What can hang from each mark
Z_682: Z_219 Z_293 Z_979
Z_121: Z_108 Z_522
Z_979: Z_166 Z_522 Z_612 Z_682
Z_108: Z_66
Z_612: Z_293
Z_166: Z_979
Z_611: Z_682
Z_293: Z_682
Z_522: Z_979
Z_66: Z_108

Every row comes from one small tree of marks. The marks that hang from a mark follow it in brackets, in the order of their numbers. Every link used is in the known rows. Which tree was each row made from?
Known rows
Z_522(Z_979(Z_166 Z_612 Z_682(Z_219))): -0.243 -2.952 -5.183 -0.093 -1.334 -2.792 2.351 2.415 -0.112 5.890
 -0.405 0.043 1.380 1.578 -1.165 -2.251 2.769 -1.658 -1.983 -0.463
Z_121(Z_108 Z_522(Z_979(Z_166 Z_612 Z_682(Z_219)))): 0.539 -1.821 1.653 -0.281 1.067 0.801 -1.664 -0.950 2.784 2.482 -1.700
 2.107 0.050 1.216 0.246 -2.380 -1.222 -0.769 -0.742 -4.292
Z_611(Z_682): 0.015 -0.890 4.890 -1.529 2.027 1.732 1.465 1.588 0.294 -0.009 2.181
 -2.370 0.612 -1.754 2.864 0.030 -2.567 1.614 2.944 -1.574
Z_522(Z_979(Z_682)): 1.995 -3.412 -0.836 0.749 0.151 -0.782 2.637 3.110 1.282 3.934 -0.570
 -0.803 1.503 -0.424 -0.226 -2.754 0.969 -1.461 0.497 -0.026
Z_979(Z_166 Z_522 Z_682(Z_219)): -2.928 0.700 -6.434 -0.743 -3.154 -0.709 2.197 0.604 -2.054 -0.259 4.104
 2.615 -0.827 2.207 -4.890 -0.795 -0.011 -0.655 2.712 -0.458
Z_121(Z_108(Z_66) Z_522(Z_979(Z_166 Z_612(Z_293(Z_682))))): -1.360 -2.625 2.333 0.120 2.413 3.297 -1.690 0.618 3.615 -0.791 -1.825
 1.980 -0.809 -1.672 2.747 -2.266 -1.619 -0.900 0.483 -3.552
Z_121(Z_108(Z_66) Z_522(Z_979(Z_166 Z_612 Z_682(Z_219)))): -1.306 -3.444 -0.070 -0.087 0.750 1.750 -0.901 1.119 2.686 0.525 -1.286
 2.186 -0.282 -0.262 0.351 -2.782 -0.702 -1.365 -0.701 -3.570
Z_612(Z_293(Z_682(Z_219 Z_979))): 0.524 1.930 1.900 -1.256 0.144 -0.584 -4.533 0.214 -0.550 -0.966 -1.588
 -2.609 -1.453 -0.901 2.802 3.263 -2.495 0.986 0.510 0.748
Z_611(Z_682(Z_219 Z_293)): -0.194 2.073 4.701 -3.536 0.118 -0.840 -0.570 -0.398 -2.744 -0.677 0.278
 -3.567 0.435 -0.220 2.369 4.371 -0.781 2.171 -0.181 1.063
Z_611(Z_682(Z_219 Z_293 Z_979(Z_612))): -0.598 2.126 2.462 -3.248 -1.176 -1.952 -2.731 0.159 -2.523 1.032 -1.338
 -2.698 0.285 -0.103 1.659 5.187 0.322 1.959 -2.505 1.306
Z_66(Z_108): 2.680 1.820 2.063 0.315 -0.365 3.260 1.303 -0.222 -1.732 -0.525 -1.709
 -0.544 -1.596 1.593 1.559 -1.729 -1.124 0.058 0.221 0.345
Z_121(Z_108): 1.778 1.201 5.436 2.118 3.565 4.434 0.755 -1.295 1.377 -2.204 0.606
 -0.691 -1.955 -0.497 2.278 -1.448 -2.778 1.214 1.981 0.156
Z_121(Z_108(Z_66) Z_522(Z_979(Z_682(Z_293)))): 0.224 -2.978 3.344 0.184 1.937 3.019 -0.991 0.960 2.989 -1.048 -2.152
 1.821 -0.467 -1.602 1.134 -1.738 -1.326 -0.489 0.187 -2.575
Z_166(Z_979(Z_522 Z_612 Z_682(Z_293))): 0.601 0.270 -1.331 3.124 0.560 -2.522 2.951 -1.704 1.106 -3.038 2.095
 2.271 1.343 -1.561 -3.327 0.123 2.482 0.891 -1.687 0.477
Z_522(Z_979(Z_166 Z_612 Z_682)): -0.258 -3.849 -4.577 0.650 0.160 -1.230 3.366 2.829 1.084 5.954 -0.137
 1.204 1.314 0.706 -0.569 -3.359 2.427 -0.975 -0.840 -1.118
Z_522(Z_979(Z_682(Z_293))): 1.908 -2.269 -0.193 0.183 0.343 -1.030 2.186 2.272 0.315 3.517 -1.585
 -0.457 1.240 -0.229 -0.006 -0.901 1.956 -0.374 -0.542 1.152
Z_522(Z_979(Z_612)): 1.855 -1.879 0.360 0.702 0.458 -0.196 3.041 1.552 1.010 3.795 -1.565
 -0.996 2.097 -0.398 0.979 -2.482 1.952 -1.370 -1.199 0.669
Z_611(Z_682(Z_219)): -0.029 0.408 3.874 -2.658 -0.053 -0.514 0.022 0.916 -1.468 -0.068 1.821
 -4.070 0.765 -0.411 2.133 1.614 -2.110 0.746 1.323 -0.561
Z_293(Z_682(Z_219 Z_979(Z_166))): 0.112 0.143 -1.993 -0.793 0.945 1.364 -2.975 -0.929 -1.541 -1.466 0.913
 -2.086 -2.210 0.770 2.607 0.053 -1.148 -1.566 1.657 0.017
Z_293(Z_682(Z_219 Z_979(Z_166 Z_522 Z_612))): -1.134 1.992 -4.425 -0.742 -0.953 0.025 -2.274 -1.145 -1.540 -1.636
 1.450 -0.375 -1.740 0.268 1.253 0.618 0.366 -2.624 0.078 -0.437

Write each row's tree
1.216 -1.694 -2.302 0.013 -0.159 -2.390 2.585 1.993 0.398 4.907 -2.030
 0.496 1.598 -0.470 0.153 -0.551 3.372 -0.603 -3.431 0.141 => Z_522(Z_979(Z_612 Z_682(Z_293)))
0.671 1.053 1.132 3.279 1.042 -1.507 1.470 -1.812 2.023 -4.449 1.942
 0.485 1.284 -2.439 -1.103 -0.015 0.578 0.278 0.039 0.553 => Z_166(Z_979(Z_522 Z_612(Z_293(Z_682))))
0.739 1.263 -2.299 -0.899 0.300 -0.300 -3.006 -0.980 -1.257 -0.933 0.134
 -2.154 -1.498 -0.382 3.079 0.937 -0.014 -2.245 -1.373 -0.581 => Z_293(Z_682(Z_219 Z_979(Z_612)))
0.265 0.928 -1.926 2.422 -1.586 -4.813 0.930 -0.820 1.089 -2.318 1.910
 0.650 1.616 -1.105 -3.972 0.994 1.405 0.204 -2.128 0.348 => Z_166(Z_979(Z_522 Z_612(Z_293) Z_682(Z_219)))
1.479 2.958 2.251 -1.891 -1.679 -0.452 -4.072 -2.230 -4.455 -0.855
 -4.016 -2.419 -1.004 2.721 -0.753 4.986 0.472 2.095 -2.185 5.647 => Z_682(Z_219 Z_293 Z_979)
2.353 -2.265 2.227 3.178 3.250 -0.627 1.902 -1.374 1.121 -2.756 1.246
 -0.130 0.713 -0.721 -1.344 -0.821 0.400 2.318 0.501 1.213 => Z_166(Z_979(Z_682(Z_293)))
-2.487 2.858 0.342 -3.147 -2.447 -1.693 -1.991 -0.010 -2.881 0.332 0.005
 -0.825 -0.012 0.584 -0.201 4.936 0.609 1.629 -1.074 1.445 => Z_611(Z_682(Z_219 Z_293 Z_979(Z_166 Z_522 Z_612)))
-3.612 2.586 -2.745 -0.113 -1.449 0.900 2.184 -0.280 -0.379 0.067 1.559
 3.774 -0.214 0.358 -2.161 0.323 0.026 1.770 1.316 -0.247 => Z_979(Z_166 Z_522 Z_612(Z_293))
-0.693 1.594 -2.975 -0.657 -0.547 1.054 -2.553 -1.034 -1.641 -2.657
 1.699 -1.068 -1.999 0.435 1.162 0.348 -0.730 -2.385 2.074 0.339 => Z_293(Z_682(Z_219 Z_979(Z_166 Z_522)))
-1.614 2.180 -4.075 -0.681 -4.216 -0.813 -1.869 -0.834 -2.822 0.342
 -0.176 0.444 -0.517 3.009 -3.647 1.110 0.648 -0.772 -0.729 2.625 => Z_682(Z_219 Z_979(Z_166 Z_522 Z_612))
1.309 -1.397 0.210 3.871 0.929 -0.883 2.937 -0.585 1.887 -3.960 3.531
 1.018 1.197 -1.448 -3.661 -2.198 0.080 0.030 2.272 0.442 => Z_166(Z_979(Z_522 Z_682))
-3.895 3.579 -4.506 -0.877 -1.904 -0.465 0.718 -0.837 -0.980 -0.747
 2.064 2.779 -0.811 0.164 -0.838 1.347 0.543 0.159 0.337 -0.855 => Z_979(Z_166 Z_522 Z_612(Z_293(Z_682(Z_219))))
0.834 0.845 2.054 3.437 0.630 -1.379 1.918 -1.634 1.879 -3.840 1.494
 0.642 1.764 -1.745 -2.312 -0.233 0.413 1.181 0.069 1.406 => Z_166(Z_979(Z_522 Z_612(Z_293)))
-2.317 0.718 -2.470 -1.045 1.268 0.239 -0.244 -0.645 -0.751 1.569 0.390
 0.687 -1.080 0.839 2.147 0.531 -0.296 1.741 -0.583 -1.416 => Z_979(Z_166 Z_612(Z_293(Z_682(Z_219))))
0.632 -3.173 5.271 0.682 2.370 4.515 -0.707 0.694 3.434 -1.965 -1.844
 0.777 -0.063 -1.571 1.697 -3.159 -2.385 -0.957 1.725 -2.091 => Z_121(Z_108(Z_66) Z_522(Z_979))
-1.093 2.096 0.615 -0.052 -0.467 3.293 -1.051 -1.489 -2.445 -1.706
 -1.485 2.588 -1.600 1.686 -2.144 2.398 0.183 2.957 2.184 4.373 => Z_682(Z_293 Z_979(Z_166 Z_522))
0.607 2.544 -0.321 -0.684 -4.171 -0.409 -2.620 -0.482 -2.705 -1.685
 -0.607 -1.677 -0.328 1.863 -3.288 1.762 -0.813 -1.213 0.710 3.765 => Z_682(Z_219 Z_979(Z_522))
1.637 -1.812 3.285 0.290 1.773 1.217 -1.262 -0.593 3.847 2.015 -2.034
 2.139 0.418 -0.407 0.991 -2.512 -1.414 -0.865 -1.122 -4.795 => Z_121(Z_108 Z_522(Z_979(Z_612 Z_682)))
-0.239 -1.272 -1.976 -0.356 -0.275 -1.600 0.752 1.481 0.312 4.120 -1.536
 -1.036 1.082 0.572 1.411 -0.873 1.631 -0.961 -0.977 0.534 => Z_522(Z_979(Z_166 Z_612(Z_293(Z_682(Z_219)))))
